Every row comes from one small tree of marks. Brackets hold a mark, then the marks that hang from it, in the order of their numbers. Every link used is in the known rows. Which tree was each row made from?
Known rows
{j475 {j155 j111} j266 j409 j614}: [ 0.838 -1.957 -2.874  2.557  2.850 -0.219 -2.522 -2.375  0.597  1.357
 -0.308  3.692  0.520 -0.260  3.806  2.907  1.553 -6.621  0.637 -4.186
  3.250  0.463 -3.067]
{j45 {j475 j266 {j409 j111}}}: [ 0.276 -1.442  1.155  1.620 -2.222  1.067 -2.037 -3.493 -0.125  0.796
 -0.810  2.338  0.709 -2.617  2.995  6.510  1.297 -0.555  0.932 -1.678
 -1.942 -0.492 -0.719]
{j45 {j475 j155 {j409 j925}}}: [ 0.291  0.817 -0.446  2.878  0.438 -0.422 -1.111 -4.567 -1.264  0.764
 -0.552  0.649  1.174 -2.177  2.737  5.464  1.747 -1.077  0.710 -2.635
 -3.163 -1.052 -0.607]
{j872 j111 {j475 j409}}: [ 0.461  1.611 -0.653  2.712  2.769  1.817 -0.430 -1.999  1.846  1.066
 -1.011 -1.004  0.527 -2.134  3.158  0.428  1.279  0.367  1.089 -3.171
 -0.613 -0.042 -1.573]
{j111 {j614 {j925 {j872 {j475 j266}}}}}: [ 0.932 -3.026 -0.517  3.691  0.629  1.716 -1.653 -5.317 -0.703  0.248
 -2.083  3.843  1.542  0.895 -0.419 -1.625  1.105 -1.633  3.034 -4.181
  2.314 -2.549 -0.368]
{j45 {j475 j266 j409 {j614 j925}}}: [ 0.499  0.079 -1.842  1.630  2.851  0.638 -1.928 -2.440 -1.490  1.641
  0.122  2.675  0.783 -3.205  2.674  5.468  0.790 -2.079  1.140 -1.605
  1.591 -0.473 -1.011]
{j111 {j614 {j925 j872}}}: [ 0.887 -2.223 -2.901  3.512  0.661  0.887 -1.057 -1.902 -1.036  0.292
 -1.793  1.364  1.837 -0.455 -1.527  3.920  1.168  1.232  1.578 -4.034
  1.598 -2.512  0.167]
{j409 {j111 j614} {j925 {j872 j475}}}: [ 0.963 -3.271  1.874  4.205 -2.388  1.548 -0.982 -5.268  1.755  0.285
 -2.307  0.923  1.736 -0.682 -0.738  2.064  1.772  0.756  2.394 -5.602
 -2.934 -3.817  1.178]
{j925 {j872 {j111 j614} {j475 j409}}}: [ 0.985 -0.324 -0.663  4.109  4.584  1.516 -1.078 -4.158  2.228  0.989
 -1.838 -0.354  1.551 -1.534  1.380  3.321  1.521 -0.739  1.785 -4.934
  0.747 -1.866 -1.992]
{j45 {j475 j155}}: [-0.084  2.476 -1.010  2.648 -1.047  0.539 -1.125 -1.195 -1.556  0.189
 -0.820  1.914  1.836 -0.813  4.224  2.843  1.178 -2.380  0.767 -1.918
 -1.763 -0.185 -0.895]
{j475 j155 j409 {j614 j925}}: [ 0.783  1.644 -4.499  2.941  2.873 -0.740 -1.699 -0.051 -1.199  1.447
  0.313  0.792  0.905 -2.010  1.589  2.541  1.844 -3.016  0.638 -3.693
  4.196 -0.764 -1.238]
{j111 j614}: [ 0.209  0.043 -1.122  2.217 -2.063  1.597 -0.465 -0.323  0.546  0.395
 -1.496  0.760  1.062 -0.625  1.629  3.555  0.992  1.134  0.298 -3.320
 -1.598 -1.176 -0.640]
{j111 {j614 j925}}: [ 0.470 -0.870 -2.660  2.673 -1.063  1.014 -0.387 -0.405  0.170  0.407
 -1.488  0.624  1.304 -0.311 -0.399  3.583  1.367  1.781  0.535 -3.271
  0.205 -1.794  0.342]
{j409 j925}: [ 0.198 -0.680  0.092  1.839 -2.620  1.447 -0.035 -1.880 -0.775  0.370
 -1.307  0.516  0.229 -1.455  0.934  2.034  0.881  2.609  0.924 -2.826
 -3.756 -0.927  0.794]
{j925 {j872 j475}}: [ 0.434 -0.259 -0.855  2.758 -0.534  1.839 -1.098 -2.385 -1.329  0.379
 -1.354  0.915  1.478 -1.105  1.766 -3.587  0.493  0.351  2.666 -3.351
  0.336 -1.104 -0.687]
{j155 j111 j925}: [ 0.589 -4.919 -4.063  2.373 -0.242  0.793 -0.736 -0.197  0.528  0.155
 -1.606 -0.249  2.078  0.369  1.939  1.922  0.621 -0.640  0.391 -3.891
 -3.902  0.440 -1.127]
{j925 {j872 j111}}: [ 0.610  0.044 -0.765  3.121  2.133  2.028 -0.596 -0.964  0.011  0.279
 -1.842  0.947  1.156 -1.130  1.647  3.837  0.718 -0.108  1.447 -3.425
 -0.348 -0.539 -0.797]
{j266 j991}: [-0.254 -1.973 -1.558  0.962 -4.410  2.510 -1.547  0.942  1.435  0.928
 -1.104  1.004  0.182 -0.896  2.072  1.284  0.388  1.230  0.094 -1.849
 -2.188 -0.515  0.379]
{j925 {j872 {j111 j614} {j475 j266}}}: [ 0.855 -1.290  1.784  3.871  2.451  2.780 -1.213 -5.128  1.837  0.268
 -2.661  3.797  1.398  0.993  2.028  1.006  1.085 -3.439  2.450 -4.602
  0.068 -1.674 -1.597]
{j925 {j872 {j111 j614} {j475 j155}}}: [ 0.888  1.053 -0.232  5.357  3.429  1.380 -1.159 -3.799  1.841  0.161
 -2.350  2.185  2.343  1.234  2.286  0.784  1.992 -4.811  2.001 -5.604
  0.902 -2.094 -1.733]
{j155 {j111 j614} {j925 j872}}: [ 1.189 -6.871 -4.156  3.843  1.885  0.564 -1.391 -2.320  0.881  0.043
 -2.457  0.633  3.112  0.978  0.197  4.916  0.722 -1.673  1.082 -5.683
 -2.509 -1.441 -1.620]
{j45 {j475 j614}}: [-0.032  2.746 -1.102  1.469  0.346  1.457 -0.945  0.905 -0.801  1.165
 -0.185  1.151  1.197 -3.392  4.382  4.600  0.246 -0.909  0.587 -1.594
 -1.780 -0.193 -0.608]

Which tree is each row?
[ 0.873 -2.157 -3.273  3.742 -0.170  0.000 -1.732 -1.841 -2.576 -0.221
 -1.615  1.542  2.516  0.850  1.464  0.308  0.949 -4.122  1.785 -4.643
 -1.339 -0.635 -1.571] -> {j475 {j155 {j925 j872}}}
[ 1.082 -3.427 -1.773  3.920 -1.357  0.773 -1.386 -1.643  0.336  0.150
 -1.932  1.250  2.069 -0.545 -2.172  5.810  1.888  1.085  1.458 -4.644
  1.168 -3.279  1.054] -> {j409 {j111 {j614 {j925 j872}}}}
[ 0.950 -1.045 -3.060  4.295  3.729  0.425 -2.141 -2.186  0.484  0.891
 -0.924  2.278  2.429  0.052  3.182 -2.459  1.287 -5.954  2.348 -5.388
  3.293 -1.018 -2.083] -> {j925 {j872 {j475 {j155 j111} j614}}}
[ 0.810 -2.406 -1.054  2.509  0.466  0.511 -1.178 -4.400 -1.643  0.851
 -1.016 -0.214  0.337 -2.803 -0.311  4.041  1.009  2.389  1.708 -3.659
 -1.388 -1.552 -0.285] -> {j475 {j409 {j925 j872}}}
[ 1.018 -6.238 -4.297  3.151  1.445  0.572 -1.377 -1.619 -0.576  0.077
 -1.901  0.216  2.454  0.317  0.708  2.340  0.201 -1.080  1.424 -4.562
 -2.225 -0.316 -1.389] -> {j155 j111 {j925 j872}}
[ 0.756  1.935 -0.400  3.511  4.492  2.372 -0.918 -0.911  1.196  1.131
 -1.211  0.871  1.427 -1.914  3.076 -0.195  0.592 -2.624  2.232 -4.314
  1.032 -0.918 -1.225] -> {j925 {j872 j111 {j475 j614}}}
[ 0.000  1.459  0.499  1.118 -0.136  1.920 -1.546 -1.187 -1.151  1.056
 -0.446  3.909  0.727 -2.253  4.716  3.637  0.218 -3.042  1.110 -1.405
 -1.249  0.113 -1.037] -> {j45 {j475 j266 j614}}
[ 0.528 -1.519  0.750  2.485 -1.114  2.320 -1.806 -4.413 -1.748  0.252
 -1.586  3.515  0.892 -0.173  2.081 -4.220  0.344 -1.738  3.159 -3.072
  0.831 -0.773 -1.089] -> {j925 {j872 {j475 j266}}}
[ 0.755 -4.020 -4.051  3.188  0.887  0.667 -0.619 -0.799  1.814  0.410
 -1.746  0.670  1.842  0.634 -0.474  4.748  1.581  1.088  0.254 -4.073
  0.559 -1.494 -0.141] -> {j155 {j111 {j614 j925}}}
[ 0.646 -1.423 -3.205  3.474  2.053 -0.143 -1.592 -3.159  1.131  0.836
 -0.709  0.191  1.647  0.009  3.128 -1.998  1.917 -2.798  1.206 -4.317
  1.521 -0.168 -2.479] -> {j872 {j475 {j155 j111} j409}}
[ 0.229  0.852  0.662  2.780 -2.093  1.453 -1.609 -3.687 -0.951  0.084
 -1.301  4.160  0.824  1.535  3.960 -5.422  1.298 -4.822  2.148 -3.077
  0.558 -0.115 -1.516] -> {j872 {j475 j155 j266}}
[ 0.702 -2.057 -1.514  3.121 -2.803  0.967 -0.757 -0.202  1.564  0.276
 -1.629  0.671  1.535 -0.526 -0.995  5.458  2.049  1.533  0.400 -4.002
 -0.242 -2.534  1.169] -> {j409 {j111 {j614 j925}}}
[ 0.079 -0.218  0.108  1.116 -0.470  1.192 -1.714 -3.524 -1.670  0.902
 -0.594  2.430  0.459 -2.389  3.766  4.664  0.585 -0.472  0.986 -0.976
 -1.399  0.192 -1.640] -> {j45 {j475 j266 j409}}
[ 0.505  2.363 -3.020  2.422  1.579 -0.272 -1.780  0.021 -0.804  1.463
  0.245  0.799  0.544 -2.323  3.520  2.428  1.478 -3.637  0.440 -3.745
  2.429 -0.164 -2.185] -> {j475 j155 j409 j614}
[ 1.186 -4.310  0.239  3.645 -1.050  0.370 -1.500 -4.896  1.124  0.750
 -1.749  0.010  1.000 -2.330 -1.522  8.479  2.059  1.815  1.268 -5.361
 -1.988 -3.490  0.341] -> {j475 {j409 {j111 j614} {j925 j872}}}
[ 0.942 -1.755  0.843  4.076  2.248  1.740 -0.094 -3.952  1.733  0.323
 -2.614  1.146  1.174 -0.453 -0.243  7.482  1.386  0.235  1.198 -5.027
 -2.944 -2.544  0.072] -> {j409 {j925 {j872 {j111 j614}}}}
[ 0.470  2.099 -1.235  2.856  0.726 -0.458 -2.232 -0.719  0.368  1.384
  0.211  0.984  1.567 -3.394  4.264  7.105  1.995 -3.942  0.359 -3.235
  0.175 -1.028 -1.253] -> {j45 {j475 j155 {j409 j111} j614}}
[ 1.167 -0.092 -2.839  4.488  4.813  0.415 -1.503 -0.600  0.000  0.555
 -1.425  1.590  2.334 -0.056  2.936  3.545  1.041 -7.302  1.264 -5.635
 -0.375 -0.449 -2.076] -> {j475 {j155 {j925 {j872 j111}}} j614}
[ 0.968 -4.039 -3.274  3.112  1.893  0.199 -2.194 -1.583  0.382  0.524
 -1.149  4.057  1.812  1.823  3.922  1.130  0.986 -8.541  0.858 -4.976
 -0.624  0.566 -2.592] -> {j475 {j155 j111 j925} j266 j614}
[ 1.066 -1.289 -2.438  4.578  3.048  0.500 -1.200 -1.975 -0.595 -0.200
 -2.136  1.236  2.479  1.065  2.027  2.928  1.183 -5.333  1.376 -5.090
 -1.772 -0.403 -1.769] -> {j475 {j155 {j925 {j872 j111}}}}
[ 0.218  0.130 -2.318  2.987 -0.651  0.102 -1.238 -1.513 -1.743 -0.080
 -1.129  1.121  2.704 -0.008  3.792  2.710  0.948 -3.981  0.748 -2.770
 -4.491  0.030 -1.282] -> {j45 {j475 {j155 j925}}}
[ 0.500  2.396  0.071  4.537  1.770  1.567 -0.453 -2.284  2.958  0.278
 -2.035  1.601  1.818  1.324  3.454  0.391  2.166 -4.300  0.992 -4.845
 -0.459 -1.338 -1.520] -> {j872 {j111 j614} {j475 j155}}
[ 0.930 -2.335 -2.055  3.481  2.546  1.576 -0.659 -1.342 -0.152  0.029
 -2.161  0.248  2.018 -0.379  1.434  3.745  0.389 -1.672  1.386 -4.310
 -3.101 -0.342 -1.152] -> {j155 {j925 {j872 j111}}}
[ 0.783 -1.232  0.687  3.455  1.789  1.801 -0.137 -3.171  0.228  0.284
 -2.082  0.883  0.830 -1.212  0.381  4.991  0.992  0.852  1.572 -4.078
 -2.717 -1.406  0.399] -> {j409 {j925 {j872 j111}}}
[ 0.600 -1.441  0.438  2.421 -0.928  0.130 -1.586 -5.604 -1.356  0.583
 -0.945  3.197 -0.355 -0.216  1.815  2.048  1.761 -2.985  1.250 -3.510
 -0.808 -0.624 -1.147] -> {j475 j155 j266 {j409 j925}}
[ 1.152 -2.166  0.033  3.880  3.855  0.977 -0.575 -4.935  1.837  0.894
 -2.077 -0.065  0.898 -1.912 -0.486  9.194  1.707  0.739  0.950 -5.120
 -1.908 -2.491 -0.728] -> {j475 {j409 {j925 {j872 {j111 j614}}}}}
[ 0.342  1.998 -0.769  2.147  2.032  0.121 -2.508 -2.937 -1.347  1.371
  0.108  3.870  0.777 -2.023  5.224  4.550  1.198 -6.119  0.993 -2.335
  1.317  0.122 -2.526] -> {j45 {j475 j155 j266 j409 j614}}
[ 1.296 -5.964 -4.508  4.863  2.359 -0.447 -1.936 -2.973  0.498 -0.191
 -2.442  1.638  3.538  2.446  0.706  3.957  1.502 -5.418  1.060 -6.500
 -1.220 -1.524 -2.237] -> {j475 {j155 {j111 j614} {j925 j872}}}
[-0.280 -1.447  0.407  1.781 -3.499  1.910 -2.712 -2.763  0.436  0.599
 -1.153  5.018  0.794  0.849  4.553  2.315  0.981 -5.080  0.703 -1.276
 -1.901 -0.453 -0.559] -> {j45 {j475 j155 {j266 j991}}}
[ 1.194 -6.301 -3.344  4.289  1.983  1.080 -1.350 -3.843  1.592  0.174
 -2.477  0.385  3.395  1.212  0.857  0.169  0.849 -2.310  1.951 -6.066
 -2.638 -1.785 -1.660] -> {j155 {j111 j614} {j925 {j872 j475}}}
[ 1.074  0.584 -2.707  3.559  5.208  1.405 -0.826  0.257  0.024  1.056
 -1.084  1.208  1.366 -1.942  0.522  4.638  0.897 -1.403  1.524 -3.947
  2.760 -1.190 -0.103] -> {j475 {j614 {j925 {j872 j111}}}}
[ 0.364  2.054  0.229  2.738 -0.175  1.479 -1.927 -2.330 -0.579  0.824
 -0.608  4.424  0.584  0.303  4.725 -4.741  1.228 -6.959  2.047 -3.611
  2.068 -0.166 -1.884] -> {j872 {j475 j155 j266 j614}}
[ 1.094 -0.291 -0.645  3.236  5.626  1.012 -0.883 -2.934  0.777  1.618
 -0.913  0.079  0.214 -3.715  1.129  7.318  1.103 -0.931  1.227 -4.748
 -0.335 -1.381 -0.838] -> {j475 {j409 {j925 {j872 j111}}} j614}
[ 1.107 -0.854 -1.086  3.228  4.743  1.892 -1.446 -1.806 -0.328  0.913
 -1.374  3.839  0.691 -0.904  0.912  3.993  0.763 -3.831  1.965 -3.769
  3.279 -0.888 -0.626] -> {j475 j266 {j614 {j925 {j872 j111}}}}
